Known rows, with every step that occurs
x/p/g/c/q/s: [-19 -19  21 -19 -12  18  -3  -2  -4  20  23  21  -2 -17   3   4   5  -3
 -10 -17   5  -5  16 -16  -9   7  17  -3   4 -47 -11 -11   3]
x/p/g/c/q/y: [-16 -10  24 -17 -12   8  -5  -1  -5  15  27  25  -2  -8  10   4  10  -7
   1 -28   9 -16  14 -14  -4   3  21  -2  -3 -52 -15  -4  -1]
z/s/q/y: [ -1  -6  21  -3  -6   2 -10  -3 -18  -5  -1  35  10  -4  13  -2  23 -19
   9  41  -1 -30  20 -26  -4   3   0   7  16 -54 -16   7  -6]
y/l/c: [ -6 -20  22   1  -2   4  -7   8  -6  -4  -1  11  -4  -5  13  -3  24 -13
  20  35   7  -6   0 -23 -13  10  -3   9   6   9   4  12  -6]
y/q/c/z/s: [-19  -2  18  -2   9   8  -6  20  12 -16  -3  32   3 -15   8   2   5 -13
  -8  61  11 -13   7 -12   8  -3 -12   2  16  -9  -9  -1  -4]
c/q/s: [-12  -4  16  -1  -8  15  -3  12  -4   1  11  16   0 -10   6  -2  16 -10
  -5  20   1 -10  29 -16  -8   8   8  -2   9 -33 -14  -3   2]
a/y/l/c/z/s: [-10 -19  18   2   1  18  -8   5 -18  -4  -3  23  10 -24  14   4  44 -21
   3  80   5 -10  11 -14   8  16 -15   8  13   7   9  26  10]
x/p/g/c/z/y: [-20 -14  23 -17   1  11  -3  -3  -2  27   9  22  -7  -8   7   7   0  -3
  -6 -11   9 -14 -19 -13   3   5   8  12  -1 -54  -2   2   1]
p/g/c/q/s: [-17 -14  21  -6 -10  21  -1  14   5   6  30  25   3  -9   2   1  -1 -12
  -7   7   9  -6  18 -12  -7   4  11  -2   4 -45  -9 -16   3]
c/l: [-16  -7  21  -9  -1   8  -2  19  -8 -14  -2  18  -2  12   5   1  15 -16
  12  28  13 -16   8 -20  -2  11  -7   9   6 -10  -6  -3  -2]
z/c: [-13  -3  18 -15   2  -1  -3   5  -3  -5   5  10  -7   0  15   2   9 -16
  18  30   7 -13 -13 -20 -12   2  -8   9  11 -43 -10   6   0]
s/q: [ -4  -7  27  -3  -6  12  -7   5  -1 -11  -7  16   8  11  14  -3   6 -18
  12   8   3 -17   8 -13 -17   2   4   8  11 -59  -8  -7  -5]
y/q/c/g: [-14  -3  25  -2   1   5  -5  24  29  -4   4  13  -1   1  10  -5  -1 -16
   1  58   7 -10  17 -13  -1   3   3  -1  16  -3  -7  -7  -8]
q/y/l/c/z/s: [-10 -13  15   9   3   1  -7   6 -17  -6   0  30   0 -24  13  -2  56 -16
   8  78   8 -19  21 -25   7  11 -10   3   7  18   1  33  -2]
p/g/c/q: [-15 -11  26  -6 -12  21  -3  16   8  -3  28  26   4   9   7   4 -12 -13
   2 -20  18  -7   7 -14 -10   2   8  -1  -1 -54  -5 -14   3]
z/y/l: [ -6  -9  23  -3   8  -8  -8  16  -5  10  -2  14  -9   1   8  -1  16  -6
   9  35   0 -17 -10 -37  -2   7  -6  20   2 -15  -2   6  -3]
l/c/z/y: [-11  -7  17   4   4  12  -2   5  -7   7   1  20  -3 -15  11  -1  19 -13
   6  47  10 -17  -5  -7  -1   9   5   7   7 -25   2  21   0]
z/s: [ -9 -11  17  -7  -5   6  -5   2 -13  -2   0  21   2   6  10   6   4 -12
  12  34  -3 -16   5 -29  -5  10 -12   7  13 -33  -6  -1  -2]
a/y/l/c/g/p: [ -3 -25  29  -3  -9  11 -14  11 -12  10   0   1   7 -13  15  -1  29 -21
   6  59  -6  -9   2 -20  -2  26  -5   5  17 -14   8  17   7]
m/y: [ -9  -6  21 -12  -8  -3  -9  11 -16   3  -1  15   0  17  13   0   7  -9
  16  24  -3 -26   5 -16  -2   3   6   7  12 -20  -7  -2   3]
x/p/g/c/z/s/q: [-16 -22  27 -15  -7  26  -7 -12  -7   2   3  39   7  -5   9   6   8 -10
  -9   0  14 -13   5 -15  -5   1   2   2   9 -74  -3   0   2]
s/q/y/m: [ -8  -4  27   0  -3  -6 -11  12  12  -9  -2  29  14  -6  18 -15  31 -12
  15  18   9 -32  14 -19 -14  -1  18   8  10 -39 -15  13  -7]
q/y: [ -9  -1  18  -1  -3  -5  -6   5  -6   2   3  11   0  -1  13  -2  21 -16
  18  21  -6 -24   9 -17  -3   8   1   9   7 -25 -11  -2  -9]
s/q/c/l: [-12  -9  28 -17   5   8  -6  24   6 -28  -2  29   1   1   8  -6   0 -25
   6  28  19 -20   9  -6  -8   1   4   6  16 -23 -15  -2  -5]
z/s/q/y/l: [  0 -11  25  -1   0  -4 -13   9 -19  -7  -6  35   6  -6  12  -3  43 -14
   8  51   1 -26  20 -38  -1   3  -7  11  10 -27 -12  13  -6]
g/c: [-15 -12  26 -13  -2   5  -9   9  -1   1   8   9  -2   7  10   4  -4 -19
  17  -4   5  -9 -18 -15  -9   2   0  10   6 -40  -7 -13  -6]
y/q: [-11  -3  22   0   2   5  -5  16   8  -6  -5  10   6   6  10  -3  11  -9
   7  27   3 -11   4 -20  -6  -1  -3   7   7 -28  -6 -15  -7]
x/p: [-13 -13  20 -17  -6   3  -5 -11 -12  11  -7   7  -7   1  14   3   9  -5
  12 -11  -6 -11  -4 -18 -11  11   5   9   8 -37  -7  -4  -5]
x/p/g: [-13 -17  19 -11 -10   9  -2 -13   0  13   2  12  -3   5  11   5   0   0
   9 -17  -6 -12   9 -17 -13  11   3   5   7 -39  -1  -8  -2]
l/c/q: [ -9 -10  20   0 -13  20  -3   7  -5  -8  12  19   2  -4  12  -2  11 -15
   9  19  14  -8  18  -9 -16   8  11  -5   6 -27  -3   9   1]
a/y/l/c: [ -5 -20  21  -4  -2  11 -10   5 -11   0   1   7   7 -16  16  -1  31 -20
  16  50  -2 -10   0 -10  -6  16  -3  12  11   5   6  13   2]

Rows
[ -5 -14  18  -1   2   7  -7  14 -14  13  15  24  -6 -31   3  -6  35  -5
  -5  63   6 -11  20 -31  -4  11  12   4   6   3  -5  22   4] -> z/y/l/c/q/s
[-11 -12  25 -20   4   9  -7  18  -7 -28  -1  44   2  -4   4  -2  -1 -22
   3  52  20 -22  15 -18  -4   4  -5   6  22 -21 -16   4  -1] -> z/s/q/c/l
[ -6 -17  19  -6  -9   7  -9  21 -24   3  12  26  -2 -18   6  -7  40  -8
   0  63   3 -16  31 -21  -1   5  16  -3  12  21  -6  16  10] -> m/y/l/c/q/s
[-12   4  23  -9   2  -9  -8  22  -5  -8  16  22  -8 -13  13  -2  49 -13
   8  42  17 -19   8 -30  -1  -1   0   3   0 -16 -16  21   2] -> z/c/q/y/l
[-19 -16  25 -14  -2  15  -1  17   0  -9  16  24   1  14   2   3  -3 -18
   9   9  23 -12  -2 -15  -2   6  -3   7   1 -25  -2 -14   1] -> p/g/c/l
[-20  -2  21  -5   4   8  -3  17  15 -15  -1  14  -6  -6  12   1   0 -20
   6  19   7 -12  -2   3   0   4  -1   4  11 -17  -6   0  -8] -> q/c/z
[ -9  -3  23  -8  -3  -2 -10  17  -7   0  -6  20   7  12  10  -5  10  -6
   8  39   0 -24   4 -18   2  -7   7   6  10 -16  -8 -12   1] -> m/y/q
[ -8 -15  20   4 -13  16  -2   2   0   6   6   9   0   3  14  -3  18 -18
  16  56   8 -10  21 -13 -11  16   3  -3  11 -12   5  16  -2] -> l/c/g
[ -7 -19  24   6   0  20  -9   7 -12 -17 -11  36   8 -14  13  -2  43 -16
   1  66  17 -12  15 -23  -7   5  -8   4  13 -17   4  26   2] -> y/l/c/z/s/q
[-18  -7  22 -18   6   1  -4  23   3 -20   4  20  -8   1   5   0  -2 -20
  12  31  14 -16   1  -8   0   7  -3   8  11   6 -11  -4  -5] -> q/c/l
[ -5 -19  23  -7  -4  -3 -12  13 -21   0  -1  18  -3   1  14  -4  25 -10
  21  52   3 -18   3 -20  -5   5   6   7  11  23   2  18   4] -> m/y/l/c
[ -2 -19  27   2  -7  -5 -13  12 -13   9   1   9  -2 -13  13  -4  39 -17
  10  54  -2 -19  11 -32   1  19  -1   1  12  -2   0  21  -5] -> q/y/l/c/g/p
[-11   4  20  -1 -11   3  -5  14  -4  -3  15  20   3  -2  11  -2  25 -16
   7  11   7 -22  26 -15  -3   4  11  -2   1 -36 -15   2  -3] -> c/q/y
[-21 -21  26 -28  -4  14  -3   2 -10   5   9  21  -6   5   3   6   2  -8
   7 -12  18 -11  -4 -17  -3   8   1   7   1 -27  -4 -11   0] -> x/p/g/c/l
[-14  -2  20  -8  -5   6  -2  10   4   3   9   9  -8   9  15   1  19 -16
  14  55  12 -12   8 -23  -8   9  -5   2  13 -37  -4  14   3] -> z/c/g
[-13  -3  25  -6 -12  11  -4  14   3   2  33  25   5   1   9   2   9 -16
   3  -5  13 -18  15 -12  -3   0  14  -2  -3 -46 -11 -10  -2] -> p/g/c/q/y
[ -7 -14  24   0  -7  19  -9  14  -9  -4  12  15  10 -16  14   0  35 -19
   6  40   8  -7  14 -10  -5  13   5   3   6  -3   3  16   9] -> a/y/l/c/q
[ -3 -17  22  -4   5   0  -9   7 -13  11   2  17  -7 -11  10  -2  22  -8
  15  53   4 -14  -8 -30  -7  10   1  17   5   3   3  19  -3] -> z/y/l/c
[-14  -9  17   5  -4  18  -2   2   0  -9  -2  14   1  -7  15  -1  24 -18
  11  30  11  -9   5  -2  -8   9   0   0   8 -14   4  13  -3] -> l/c/z
[-17  -1  29  -7  11   0  -8  26  27  -9  -2  38   4 -17  14 -13   5 -12
  -3  31  19 -28  -7  -8  -5  -5  20  11  13 -38 -12  21  -1] -> s/q/c/z/y/m
[-15  -9  22  -7  -3   4  -8  13  11  -1   1  13  16  -4  18  -5  18 -13
  14  21   1 -19   0 -10  -6  11   7  13  12 -22  -1   9   5] -> a/y/m
[-15   4  20 -13  -5   9  -3  16  -2  -9  16  17  -5   1  13   2  14 -14
   6  19  19 -11   1 -21 -10   0   1   0   7 -52 -13   8   6] -> z/c/q
[-15  -7  28 -11  -9  13  -8  18  -2  -3  20  19   0   7   9   4  -2 -18
   6 -10  16  -7  -2 -14  -9   0   8   1   1 -52 -10  -9  -1] -> g/c/q
[-15 -15  24  -8  -7  14  -4   7   8   3  18  16   2  10   9   5 -15 -16
  13 -11   7  -9 -10 -13 -11   3   0   8   3 -43  -1 -19  -4] -> p/g/c
[-13  -3  23  -9   8   0  -7  20  19 -13   1  14   0  -6  10  -4 -11 -13
   5  29   4 -12  -2  -8  -7  -5   1   6  14  -7 -11 -16 -10] -> y/q/c
[-13  -3  23   4   0   1  -8  12   4 -14  -6  44  17 -14  17 -10  46 -13
   1  47  15 -33  24 -21   0  -1   9   3  13 -41 -11  28   1] -> c/z/s/q/y/m
[-15 -15  26  -2  -5  29  -5   7  -1 -10   8  41  13   2   9   5   4 -17
  -5  17  20 -15   6 -12  -5  -2  -5   3   9 -70  -1  -5   3] -> p/g/c/z/s/q
[ -4 -13  20   4   1  -7  -9   5 -10   0   2  12  -4 -16  15  -6  43 -16
  21  47   1 -18   8 -23  -4   9   2   9   5  20  -2  18  -8] -> q/y/l/c
[ -3 -13  24  -4  -7  15  -9   0 -12 -10  -5  32  10   5  12   0   8 -14
   8  29   5 -19  13 -26 -12   4  -6   8  17 -61  -8   2  -2] -> z/s/q
[ -7 -15  24   2  -6  13  -7  16  -5  -9   9  18  -1  -6  11  -2  29 -12
   9  27  16  -5  13 -23 -12   8   7  -1   2  -2   0  17   1] -> y/l/c/q
[  2 -13  26   4   0   0 -12   5  -8  -7  -2  24   5 -15  17 -11  46 -19
  17  46   6 -21  16 -20 -11   4   9   7   8 -10  -7  19  -8] -> s/q/y/l/c
[-15   0  23 -17  18  -7  -6  31   6  -8   3  31  -4 -10  -1  -5  -2 -12
  -4  63  17 -22  -3 -21   7  -3   1  13   9   0 -14  -6  -3] -> z/y/q/c/l
[ -9   0  22  -4   8   0  -7  12   4  10  -2  18   3  -1   6  -2   4  -4
   1  40   2 -19  -4 -29  -1  -2   1  14   7 -37  -9  -9  -5] -> z/y/q
[-22  -1  22  -9  12  -7  -6  26  27  -2   2  27  -4 -19  13  -7   2  -9
   1  38  17 -23 -12 -10   3   1  13  11  11  -9  -8  20  -2] -> q/c/z/y/m
[-22 -10  24   1  -3  20  -1  10  13  -5  12  16   3   5   9   6   0 -16
   3  -5  15  -9  -6  -4  -1   2  -1   4   0 -45   3 -11   0] -> p/g/c/z
[-13  -9  25   0  -5  16  -6   5  -4  -5  11  45  13  -7  10   2  21 -22
  -4  27  14 -24  14 -12   3  -3   1   2   8 -63  -8   1  -1] -> p/g/c/z/s/q/y
[-11  -7  17  -8   0  -2  -9  15  -7   5  -3  18   5  -8   5  -7  18  -4
  -2  62  -9 -22  19 -18   6  -4   9   5  16  -5 -12 -14   1] -> m/y/q/s
